What can hang from each mark
q_891: q_483
q_483: q_516 q_564 q_891
q_373: q_494 q_946
q_269: q_564
q_516: q_483
q_946: q_269 q_373
q_494: q_373 q_564
q_564: q_483

Every row comes from one small tree of marks. The marks that hang from a mark follow it in brackets, in the order of their numbers. Every link used is in the known rows. Which tree was each row made from?
Known rows
q_946(q_269 q_373(q_494(q_564(q_483(q_516))))): [ 27 -60  11 -11  16   6  10  -6   9 -23  10   7  -1  -2 -48 -13 -20  -6
   3]
q_373(q_494 q_946(q_269(q_564(q_483(q_516))))): [ 38 -14   0 -11 -16   2  -8   2  -2  13  23 -14 -14   1 -42  24  -4   5
  -5]
q_269(q_564): [-21  13   1  -3  11   9  27  -1   0  13  -9  18  -1  17  33  -4  38 -10
   3]
q_373(q_494(q_564)): [ -8  -2  -7   8   3   8  19   6   6  -1   0 -15  -5  17 -15  46   3   2
   0]
q_494(q_373(q_946) q_564(q_483)): [ -6  35  -3 -10 -15 -43  -5   6  47 -11 -15 -22  34 -40   2  22 -15  32
 -11]
q_483(q_516): [-87  29   1  24   6   6   0   2  -8  -7 -15  21 -17  32  27 -24  21 -17
   4]
q_891(q_483): [-13  38 -19  15   2  13   4  10 -17  20 -24   3   3   1  51   4  25 -17
   5]
q_516(q_483): [-38  15 -12   0  -5  29 -24   5 -29   7 -13  43 -11  -7  45 -23  14  -6
   5]
q_946(q_269(q_564) q_373(q_494)): [ 58 -78  10 -26  21   7  28  -9  -3  -8  19  14 -11   2 -37 -22   0 -14
   7]
q_494(q_373 q_564(q_483(q_516 q_891))): [-52  42  21  14 -15 -36   0  -4  26 -21  -9  -8  41 -16  19   7   1  21
  -5]
q_373(q_494 q_946): [ 37   9 -28  -6  -5   8  -2  12 -10  18   7 -25 -32   8 -37  32  -8   6
  -2]
q_564(q_483(q_891)): [-34  64 -11  26  11  33 -18  -4 -18  18 -11   9  11   5   5  -1   3  -7
   1]
q_891(q_483(q_516)): [-45  49  -5  24  -9   5   1   8 -16  10 -23   8   3  13  49  -3  33 -17
   5]
q_946(q_269(q_564(q_483(q_516)))): [-35 -20  19   2   9  12  -4  -9   1   3   6  29   9   2  21 -26  13 -19
  -1]
q_891(q_483(q_516 q_564)): [-41  40   0  35  -4  12  -6   3  -8   5 -34   2   3  44  67   7  29 -17
   8]
q_946(q_373(q_494(q_564))): [ 35 -21 -14 -11  20   6  31   4  10 -13  -8  -5 -12  10 -42  10  -5   1
   6]
q_564(q_483): [-48  56 -23  17  17  21 -17   2  15  17 -23  11  11  -1  -6   7   4  -7
  -2]

Which tree is each row?
[ 36  -8   9   0 -20   6 -14   4  -5  -2  21 -25  -2  -3 -40  36 -24  17
  -7] => q_373(q_494(q_564(q_483(q_516 q_891))) q_946(q_269))
[ 42 -77  -3 -17  28  13  13  -5 -10 -11  14  11 -22  -1 -38 -31 -20 -20
   7] => q_946(q_269 q_373(q_494))
[-62  25  24  53   4  33 -11 -13 -42 -12 -14   9 -17  86  67 -23  14 -18
  13] => q_483(q_516 q_564 q_891)
[ -6   4   9  -8 -13 -36 -10  -4   1   0  10  -2   7 -22  18 -31  -3   7
  -4] => q_494(q_373(q_946(q_269(q_564(q_483(q_516 q_891))))))
[-41  29   4   1  -4 -38   4   1  47 -14 -18  -9  42 -30  13  17  -4  20
  -8] => q_494(q_373 q_564(q_483))
[ -4   4   0 -14 -11 -44  10   8  31 -18 -11 -19  15 -31  27   6 -11  25
  -7] => q_494(q_373(q_946) q_564)
[-21  13   4  19  -6  49 -30  -6 -53   3 -11  35 -10  30  75 -22   9  -7
  11] => q_516(q_483(q_564 q_891))
[ -4 -19  -9 -16   0 -35  -9   1   6  -1   3  -4  -7 -30  24 -36 -14   0
  -4] => q_494(q_373(q_946(q_269)))
[ 26 -40  22 -12  19  12  12 -13  -6 -11   8  28   6  -2 -14 -49   3 -13
   7] => q_946(q_269(q_564(q_483(q_516 q_891))) q_373)
[ 55 -33  -5 -18  -9   6   1   4 -12  15  25 -15 -24   0 -30  19  -7   1
  -3] => q_373(q_494 q_946(q_269(q_564)))
[ 53 -18  -7 -15 -10   6  -6   3  -4  19  22 -16 -15  -4 -43  27  -8   5
  -5] => q_373(q_494 q_946(q_269(q_564(q_483))))
[ -4  21  -3  15  -1  15   8   2   2   4   2 -17   8  13 -27  53   0   7
  -2] => q_373(q_494(q_564(q_483(q_891))))
[ 25   2  -3   1  11   9  21   0   3 -14  -4  -5  -3  15 -51   9  -3   5
   6] => q_946(q_373(q_494(q_564(q_483(q_516 q_891)))))
[ 45 -16  -3  -9 -13   6 -13   7  10   3  15 -26  -2 -13 -43  44 -27  16
  -8] => q_373(q_494(q_564(q_483)) q_946(q_269))
[ 40 -51  15 -18  13   3  16 -11   9  -8  16  14   2   3 -55 -15   3  -9
   4] => q_946(q_269(q_564(q_483(q_516))) q_373(q_494))
[-12   2   3 -13 -11 -42 -10  -2  17  -1   4  -2   7 -27  11 -27  -2   7
  -6] => q_494(q_373(q_946(q_269(q_564(q_483(q_516))))))
[ 51 -13   2  -4 -16  11 -13   5  -5   3  21 -26  -2 -10 -38  41 -28  16
  -7] => q_373(q_494(q_564(q_483(q_891))) q_946(q_269))
[  4 -19  -2 -20  -4 -39  -1   0   8   1   5  -3  -2 -28  25 -32  -4   3
  -4] => q_494(q_373(q_946(q_269(q_564))))
[ 10  -1   2 -14  -8 -31  -8  -4   1   5   9  -5   7 -30  17 -28  -6   7
  -5] => q_494(q_373(q_946(q_269(q_564(q_483(q_891))))))
